Every row comes from one small tree of marks. The marks that hang from a mark follow it in brackets, in the order of their numbers. Every link used is in the known rows. Which tree was each row made from?
Known rows
j_734{j_396 j_612{j_262 j_397}}: [ 0.06  3.75 -6.51 -6.82  1.70  2.12 -2.87  2.73 -4.22  1.98 -4.11 -1.31
 -5.07  0.46 -1.92  0.76 -2.23  1.25  0.16  3.44]
j_612{j_262}: [ 0.16  3.77 -7.97 -1.74  0.29  2.11 -5.86 -1.34 -2.31  3.21 -3.67 -1.59
 -2.61 -1.18 -4.05  0.31 -0.01 -1.13 -0.81  0.60]
j_734{j_262}: [ 2.37  1.98 -7.70 -1.25  1.79  1.11 -5.09 -0.73  0.36  2.98 -1.45  0.65
 -3.51 -0.26 -4.90  1.20 -0.45 -1.23 -3.01 -0.71]
j_734{j_136 j_262 j_396 j_612{j_397}}: [ 2.15  1.21 -4.53 -6.73  2.84  1.07 -0.39  4.47 -0.25 -0.45 -1.49  1.12
 -6.70  1.67 -1.04  3.54 -3.82  2.91 -3.39  1.27]
j_734{j_136 j_262}: [ 2.74  1.29 -5.90 -1.62  1.47  1.23 -3.61  0.39  1.97  0.60 -0.85  0.86
 -4.05  0.12 -3.22  3.12 -1.59  0.61 -4.41 -1.55]
j_396{j_136 j_734}: [ 2.71  2.03 -6.34  4.08  1.56  1.71 -6.63 -2.93 -0.67  2.82 -4.73 -0.14
 -3.89  1.67 -2.58  1.72 -0.17 -0.04  0.90 -0.31]
j_396{j_136{j_212} j_734{j_262{j_612}}}: [ 3.78 -0.08 -4.39  4.78  5.02 -0.91 -3.33 -3.02 -1.49  2.72 -3.54  3.09
 -4.54  1.73 -1.92  2.40  0.84 -1.47  0.96 -1.58]
j_397{j_612}: [ 0.04  2.72 -7.67 -1.76  2.40  4.32 -6.16 -0.40  0.82  3.67 -1.16 -0.43
 -0.75 -1.39 -8.00 -0.10  0.72 -0.27 -1.59  1.31]
j_136{j_212 j_734{j_262 j_612{j_397}}}: [ 1.15 -0.08 -2.69  1.10  2.20  1.12 -3.40  0.08 -3.58  1.24 -1.49  1.95
 -3.48  0.71 -1.24  0.72  0.56 -0.09 -0.44  0.49]
j_734{j_136{j_396{j_212}} j_262}: [ 4.63  0.66 -4.46  2.75  3.41  1.26 -1.59 -1.47  3.23 -0.26 -1.87 -0.33
 -3.11  2.39 -0.86  4.59  0.39  0.09 -2.99 -3.74]
j_136{j_212 j_396 j_734}: [ 3.60  0.72 -3.15  7.42  0.68  2.63 -3.85 -4.07 -0.99  0.49 -1.14  0.50
 -1.29  1.67 -0.41  0.52  2.79 -2.01  1.44 -3.74]
j_396{j_136{j_212{j_734{j_262}}}}: [ 0.94  0.73 -6.05  5.02  2.09  1.30 -4.26 -3.77  0.07  1.02 -2.17  2.09
 -2.51  1.37 -0.26  3.60  1.56 -2.74 -0.19 -2.84]
j_734{j_136}: [ 1.73  1.54 -6.09 -1.71  0.15  3.09 -5.30 -0.31  1.78  0.17 -1.30 -0.68
 -3.23  0.09 -3.36  3.04 -1.37  0.49 -2.61 -0.98]
j_212{j_734{j_136{j_396} j_612}}: [ 3.23  1.39 -2.25  0.74  4.63  6.15 -2.09  0.88  1.85  0.37 -2.34  1.40
 -1.19  0.03  0.76  1.38 -0.19  0.15  0.07 -1.99]
j_397{j_612{j_262}}: [-0.93  4.14 -7.86 -2.48  2.38  3.55 -5.38 -0.44 -1.36  4.36 -2.69 -1.14
 -0.64 -2.21 -7.21 -0.80  1.10 -0.20 -1.28  1.89]
j_734{j_136{j_212 j_396} j_262 j_612{j_397}}: [ 2.85 -0.17 -1.33 -0.61  3.91 -0.01 -0.12  0.61  0.12  0.51 -1.28  1.45
 -4.33  3.44  0.86  3.51  0.54  1.33 -1.62 -0.36]
j_262{j_612}: [ 2.36  1.43 -7.16 -3.79  2.61  3.54 -5.57 -0.24 -0.79  2.95 -1.63  0.93
 -2.56 -1.39 -5.65 -0.09 -1.31 -2.36  0.52  0.63]
j_136{j_212 j_734{j_262 j_396}}: [ 2.97  0.67 -4.93  3.59  1.13  0.79 -2.01 -1.21 -1.29 -1.06 -0.25  1.69
 -4.32  0.83 -1.67  1.89  0.02 -0.85 -1.94 -3.67]
j_136{j_212}: [ 0.73  0.92 -6.54  1.63  0.68  1.42 -5.92 -3.18 -0.30  1.38 -1.14 -0.56
 -2.67  0.81 -3.82  2.88  1.75 -2.20 -1.00 -0.97]
j_396{j_136}: [ 1.16  1.65 -8.26  1.00 -0.08  2.64 -6.06 -3.13 -0.03  2.48 -2.97 -1.23
 -2.80  1.76 -3.69  2.28 -0.81 -2.04 -0.20 -0.65]
j_612{j_397}: [-0.43  2.91 -7.69 -4.06 -1.61  1.61 -8.55 -0.28 -1.68  2.66 -1.99 -0.45
 -3.65 -0.25 -3.14  1.56 -0.42 -0.12 -0.19  2.68]
j_212{j_734{j_136 j_396 j_612}}: [ 2.31  1.59 -4.00 -2.31  3.75  5.91 -1.59  3.00  1.23 -1.46 -1.87  1.12
 -3.40 -0.59  0.00  2.78 -2.57  1.06 -1.25 -1.61]

Write each row's tree
[ 2.52  1.00 -3.33  3.66  1.78  0.89 -5.25 -1.76  0.83 -0.36 -2.42  0.44
 -4.30  0.70 -1.49  3.85  0.99  1.65 -1.31 -1.43]
j_396{j_734{j_136{j_212}}}
[ 3.69  1.37 -5.40  4.50  4.49  0.64 -5.57 -1.54  0.24  1.94 -4.64 -0.59
 -3.88  0.45 -2.79  3.35  1.37  0.37 -1.82 -1.06]
j_396{j_212 j_734{j_262}}
[-0.66  2.22 -5.53  1.08  3.08  3.74 -4.77 -1.22 -2.95  1.37 -6.55 -1.14
 -1.63  0.96  1.85  3.63  0.19 -0.98  2.75  0.94]
j_396{j_136 j_212{j_734{j_612{j_262 j_397}}}}
[ 3.02  1.57 -6.18  2.93  0.39  3.99 -4.32 -0.66 -0.69 -1.50 -2.52 -1.61
 -3.14  0.23 -1.84  2.23 -1.16 -0.78 -0.30 -2.72]
j_136{j_734{j_396{j_212}}}
[ 2.23  2.96 -4.37  0.07  4.71  2.71 -4.52  0.49 -3.04  3.99 -6.01 -0.58
 -3.28 -0.58 -3.20 -0.41  0.07  1.28  0.47  2.04]
j_396{j_734{j_612{j_262}}}
[ 0.44  1.61 -5.78  3.06  4.47  4.90 -3.53 -2.09 -1.56  1.35 -6.45 -1.58
 -0.95  0.97  0.54  3.28  0.51 -2.00  1.71 -0.82]
j_396{j_136 j_212{j_734{j_612{j_262}}}}
[ 2.69  0.61 -2.62 -1.40  3.34  3.16 -2.44  0.77  0.63 -0.16 -3.48 -1.77
 -3.09  2.92  0.69  4.15 -0.16  1.49  0.06  0.87]
j_734{j_136{j_396{j_212}} j_612{j_397}}
[ 4.62  1.34 -4.62  0.81  2.35  1.25 -1.97 -0.63  2.88  0.89 -0.93  1.14
 -3.55  1.67 -1.64  2.44 -0.43  0.21 -3.28 -3.08]
j_734{j_136{j_396} j_262}
[ 1.51  0.52 -3.70  0.91  4.54  5.88 -3.64  0.49  1.53 -0.95 -3.60 -0.69
 -1.36 -0.21 -0.01  4.46 -0.15 -0.16 -0.69 -1.50]
j_396{j_212{j_734{j_136 j_612}}}
[ 2.75  0.60 -4.26  3.02  5.18  0.23 -4.11 -0.74 -1.91  2.57 -6.72 -0.50
 -4.85  3.28 -0.25  3.84  0.15  1.28  0.57  1.66]
j_396{j_136 j_212 j_734{j_262 j_612{j_397}}}
[ 3.29  1.12 -2.76  0.07  4.41  3.58 -3.99  1.49  0.34  1.30 -3.99  0.13
 -4.02  0.41 -2.41  1.72 -1.04  2.53 -1.17  0.72]
j_396{j_734{j_136 j_612}}
[ 3.04 -0.05 -1.49  2.47  4.61  2.31 -3.04 -0.04  0.04  0.43 -3.28  0.30
 -4.06  1.40 -1.55  3.03  0.39  2.16 -1.03 -0.04]
j_396{j_734{j_136{j_212} j_612}}
[ 3.54  1.68 -6.50 -2.61  1.66  1.08 -1.19  1.72  2.12 -1.06 -0.52  0.79
 -5.96  0.88 -2.38  3.79 -3.11  1.33 -4.78 -2.53]
j_734{j_136 j_262 j_396}
[ 1.93  1.63 -6.76 -5.68  2.35  0.50 -5.27  1.17 -1.77  3.41 -1.29  2.73
 -4.25 -1.20 -4.13  0.65 -1.49 -1.05 -0.50  1.83]
j_734{j_262{j_612{j_397}}}
[ 3.87  1.71 -5.10  5.13  4.28  3.12 -3.79 -2.31  1.74  1.16 -2.85  0.43
 -0.97  0.63  0.24  2.65  2.43 -2.25 -0.11 -3.76]
j_136{j_396{j_212{j_734{j_262}}}}
[-0.78  2.56 -4.45 -1.39  2.46  2.39 -2.93  0.66 -3.71  0.27 -3.00  1.26
 -3.36 -0.30  1.36  2.40  0.63 -0.15  1.33  0.79]
j_136{j_212{j_734{j_396 j_612{j_262 j_397}}}}
[ 4.67  0.59 -5.55  0.87  3.63  2.65 -1.92  0.72 -1.18 -0.67 -2.03  1.29
 -3.70 -0.64 -2.51  1.38 -2.12 -1.38 -0.49 -2.91]
j_136{j_734{j_262{j_612} j_396{j_212}}}
[ 1.71 -0.03 -3.37 -4.19  3.18 -0.32  0.49  2.98 -0.43 -1.50 -0.86  1.25
 -6.69  2.73 -0.04  5.00 -2.13  2.55 -3.33  0.36]
j_734{j_136{j_212} j_262 j_396 j_612{j_397}}
[ 2.40  2.17 -1.67  3.53  4.00  0.09 -3.35 -1.89 -3.73  3.02 -4.81  0.09
 -3.34  2.22  0.91  0.86  3.19  0.89  2.44  1.26]
j_136{j_212 j_396{j_734{j_612{j_262 j_397}}}}
[ 2.01  0.02 -5.98  0.47  3.51  2.64 -0.68 -1.27 -1.22  0.37 -2.98 -1.13
 -4.60  4.19 -2.17  3.39 -1.24 -1.19 -0.03 -0.68]
j_734{j_396{j_136{j_212}} j_612}
[ 2.32  1.29 -8.76  1.87  1.26  2.43 -3.67 -2.44  0.42 -0.58 -3.72 -2.81
 -4.23  3.24 -2.07  5.19 -1.36 -1.51 -0.32 -2.02]
j_734{j_396{j_136 j_212}}
[-0.83  2.66 -5.14 -0.97  3.28  4.26 -5.54  0.45 -2.64  1.45 -5.32 -1.09
 -1.31 -1.14  0.59  2.65  0.78 -0.48  1.52  1.55]
j_396{j_212{j_734{j_612{j_262 j_397}}}}
[-0.39  2.01 -3.73 -1.23  3.11  4.23 -4.19  1.40 -1.33 -0.54 -4.78 -0.97
 -1.97 -0.91  1.59  4.08 -0.03  0.99  0.40  0.97]
j_396{j_212{j_734{j_136 j_612{j_262 j_397}}}}
[ 0.18  2.38 -6.78 -2.79  2.45  1.68 -1.88  0.41 -3.97  0.64 -6.46 -2.92
 -4.93  3.25  0.02  4.07 -1.92  0.34  1.38  2.00]
j_734{j_396{j_136 j_212} j_612{j_262 j_397}}
[ 3.00  0.59 -4.90  6.84  3.15 -1.46 -4.18 -3.97 -0.90  2.23 -3.79  1.53
 -4.58  2.67 -1.68  3.38  1.59 -0.30 -0.66 -1.85]
j_396{j_136{j_212} j_734{j_262}}
[ 3.23  0.89 -2.41  2.90  2.55  4.19 -3.77 -0.73 -2.29  0.86 -3.98 -1.16
 -1.56  2.12  0.55  0.61  0.94 -0.11  2.59 -0.11]
j_136{j_396{j_212} j_734{j_612{j_397}}}
[ 1.38  0.25 -3.74  2.08  5.09  2.84 -2.98 -0.52 -0.45  1.55 -1.55  2.38
 -2.32 -0.10 -1.14  2.05  1.67 -1.93 -1.09 -1.51]
j_136{j_212{j_734{j_262 j_612}}}
[ 2.03  2.27 -6.76 -2.93  2.82  1.90 -3.16  1.31 -1.41  0.97 -2.05  4.38
 -4.29 -0.73  0.42  1.95 -2.52 -1.21  1.20 -0.77]
j_212{j_734{j_262{j_612{j_397}} j_396{j_136}}}
[ 0.37  0.71 -5.51  1.15  2.45  0.59 -4.64 -2.06 -1.90  1.52 -1.98  3.75
 -3.12  0.44  0.52  3.12  0.49 -2.55  1.74 -0.69]
j_396{j_136{j_212{j_734{j_262{j_612{j_397}}}}}}
[ 1.38  1.66 -4.58 -6.80  1.38  2.97 -2.04  3.99 -0.53 -1.06 -1.76 -0.54
 -5.92  1.52 -1.03  3.33 -3.85  2.88 -1.60  1.93]
j_734{j_136 j_396 j_612{j_397}}
